Each row was made from one path, in order. Every step used is in the known rows, and no mark comes twice. Write each row's path.
Known rows
t > m: [.26, -.02, .14, .44, -.10, .18, -.04, .22, .03, .07, -.10, -.23, -.24, .40, .06, .21, -.28, -.16, -.44, -.17]
m > a: [.26, .06, -.09, .00, .15, -.13, .10, -.07, -.16, .06, .03, .01, -.16, .08, -.01, .32, .18, -.05, -.19, -.30]
b > c > x: [-.21, -.10, .13, -.14, -.21, -.43, .24, .02, .14, -.16, .40, -.13, -.43, -.03, .20, -.14, -.10, .33, .09, -.15]
t > b > c > x > m: [-.20, .14, -.04, -.08, -.31, -.19, .01, .04, .05, -.22, .26, -.06, -.02, -.33, -.03, -.27, .03, .25, .04, .14]
x > m > a > t > b: [.13, -.06, -.04, -.13, .20, .35, -.20, -.26, -.35, .01, -.08, .02, .35, -.38, -.32, -.03, -.06, -.40, -.38, .17]
a > x: [.26, .32, .01, -.03, -.19, .22, .13, .15, .11, .21, -.25, -.14, -.28, .51, .14, .25, -.05, .23, -.04, -.36]
c > x > t: [.04, .00, .10, -.19, -.09, -.05, .01, .20, .43, -.12, .09, .18, -.04, .01, .17, -.42, -.03, .33, .26, -.27]
a > x > b > c: [.00, .08, -.23, -.33, .02, .28, .28, .19, .14, .22, .02, -.01, -.05, .40, .37, .17, .37, .23, .49, -.45]
x > t > m > b: [.28, .21, .04, .43, -.02, .17, -.39, .04, -.03, .07, -.40, .11, .35, .14, -.21, .05, -.03, -.25, -.23, .28]
m > b > c > x > t: [-.20, .10, .02, -.15, -.17, -.37, -.14, -.13, .07, -.15, .11, .14, .17, -.27, -.05, -.29, .10, .30, .32, .34]
a > t > m > b > c: [-.12, -.33, .33, .36, .04, -.05, -.15, -.33, -.39, .02, -.11, -.20, .09, .03, -.21, .12, -.42, -.47, -.52, .53]
x > t > m > a > b: [.17, -.54, -.13, .07, .57, .30, .04, .22, -.18, .33, -.28, .36, .34, .18, .05, .29, .15, -.22, -.09, -.17]
a > t > b > c > x: [-.51, -.11, .40, -.12, -.08, -.13, .05, -.25, .24, -.40, .25, -.17, -.33, -.37, -.22, -.44, -.46, -.02, .08, .29]
x > t: [.29, .01, -.07, -.15, .14, .14, -.10, .17, -.06, .03, .07, .09, .07, .26, -.12, -.17, .23, .25, .13, -.26]
b > c: [.09, -.12, -.03, -.07, .00, -.33, .17, .01, -.36, .00, .33, -.22, -.30, .19, -.08, .09, .19, .22, .00, -.18]
b > c > x > m: [-.11, -.24, -.06, -.24, -.32, -.27, .21, .09, -.10, .11, .44, -.02, -.12, -.11, .30, -.15, .07, .38, -.07, -.16]
a > t > m: [.12, -.43, .40, .31, .05, .32, -.04, .05, -.02, .05, -.04, -.24, -.10, .30, .02, -.03, -.58, -.33, -.57, -.02]
c > x > b: [-.07, .11, .20, -.16, -.13, .28, .30, .19, .63, -.04, .02, .23, -.06, -.13, .53, -.10, -.14, .22, .21, -.58]
c > x: [.01, .14, .29, .07, -.23, -.14, .21, .13, .34, -.08, .03, -.01, -.31, -.02, .33, -.11, -.29, .29, -.08, -.32]
m > b > c: [.05, .16, .04, .16, -.08, -.37, .01, -.21, -.43, -.02, -.01, -.08, -.04, -.01, -.18, .21, .11, .07, -.15, .21]

Which path is each row?
[-.51, -.12, .19, -.24, .12, -.23, .02, -.40, .10, -.34, .29, -.09, -.19, -.67, -.23, -.24, -.28, -.23, .10, .36]
m > a > t > b > c > x
[-.19, -.20, -.05, -.28, -.03, -.39, .05, .07, .18, -.12, .49, .07, -.13, -.01, .10, -.48, .18, .44, .47, -.07]
b > c > x > t
[.00, -.07, -.11, -.23, .15, .09, .22, .14, -.08, .09, .27, .05, -.05, .10, .16, .05, .34, .17, .32, -.45]
x > b > c
[-.07, -.44, -.01, -.21, .03, .03, .46, .09, -.11, .40, -.13, .48, .26, -.22, .51, .24, -.01, .17, -.24, -.38]
c > x > m > a > b
[.08, -.01, -.16, .27, .04, -.15, -.37, -.06, -.29, .02, -.07, -.01, .31, .15, -.27, .02, .20, -.17, -.02, .47]
x > t > m > b > c
[-.10, .45, .15, -.05, -.11, .10, -.18, .07, .51, -.35, -.07, .14, .04, -.25, -.17, -.46, -.12, .22, .36, .08]
c > x > t > b
[.01, .21, -.18, -.10, .15, -.08, -.27, .02, -.12, -.32, .18, -.04, .03, -.04, -.59, -.31, .39, .17, .49, .19]
x > t > b > c
[-.23, .07, .20, .48, -.35, -.33, -.03, -.11, .13, -.09, -.05, -.16, -.11, -.15, .12, .07, -.37, -.17, -.27, .42]
t > m > b > c > x
[.18, .57, -.39, -.15, .18, .31, -.27, -.01, .18, -.03, -.34, .08, .15, .10, -.30, .03, .35, -.07, .42, .07]
m > a > x > t > b
[.00, .33, -.56, -.33, .25, .00, -.20, -.08, -.05, -.08, -.05, -.03, .06, .04, -.38, .00, .54, -.03, .58, .24]
m > a > x > t > b > c
[.21, .31, -.08, -.16, -.03, .62, .24, .26, .40, .26, -.35, .09, .04, .45, .47, .24, .17, .18, .32, -.61]
a > x > b
[.02, .19, .18, .37, -.23, .06, -.30, .01, .42, -.09, -.34, .14, .31, -.11, .12, -.13, -.26, -.13, -.11, .35]
c > x > t > m > b
[-.02, -.09, -.45, -.03, .16, .28, .08, .15, .14, .32, -.05, -.08, .03, .29, .41, .45, .38, -.36, .24, -.21]
t > m > a > x > b > c
[.12, -.39, .06, .29, .36, .15, .27, .18, -.19, .33, -.35, .19, .03, .17, .18, .55, -.16, -.31, -.44, -.25]
t > m > a > b
[.12, -.29, .00, -.09, .42, .05, .44, .01, -.34, .28, -.23, .29, .00, .09, .14, .47, .06, .04, -.19, -.45]
m > a > b
[-.40, -.31, .45, .34, -.21, -.16, -.05, -.26, .06, -.06, -.08, -.19, -.02, -.26, .07, -.14, -.69, -.38, -.40, .56]
a > t > m > b > c > x
[-.01, .38, -.34, -.23, .08, .16, -.22, .03, .07, -.11, -.10, -.11, .00, .25, -.37, -.18, .31, .16, .59, .21]
a > x > t > b > c
[-.01, .08, .15, .03, .29, .20, -.12, -.33, -.11, -.19, -.18, -.07, -.03, -.31, -.42, .03, -.27, -.39, -.19, .16]
m > a > t > b
[.16, .00, -.17, .04, -.22, -.19, -.07, -.15, -.65, .17, -.04, .02, .31, -.06, -.09, .18, .22, .14, -.30, .17]
x > m > b > c
[-.09, -.32, -.20, -.28, .24, .04, -.14, -.31, -.58, .00, .25, -.09, .20, -.40, -.40, -.08, .15, -.33, -.14, .32]
x > m > a > t > b > c
[.10, -.10, -.12, -.16, -.14, -.08, .12, .03, -.02, .16, .09, .17, .10, -.30, .41, .03, .06, .07, -.26, -.28]
c > x > m > a
[.32, .31, .16, .66, -.18, .12, -.19, -.04, -.08, .06, -.43, -.11, .09, .15, -.07, .38, -.34, -.32, -.56, .22]
t > m > b
[-.15, -.30, -.05, .04, -.08, -.21, -.08, .22, .34, -.11, .35, -.07, -.10, .07, .16, -.36, -.05, .08, .23, .15]
b > c > x > t > m
[-.03, .30, -.04, .07, -.04, -.17, -.04, -.04, -.18, -.27, .15, -.25, -.30, -.05, -.44, -.01, .09, .05, .11, .10]
t > b > c
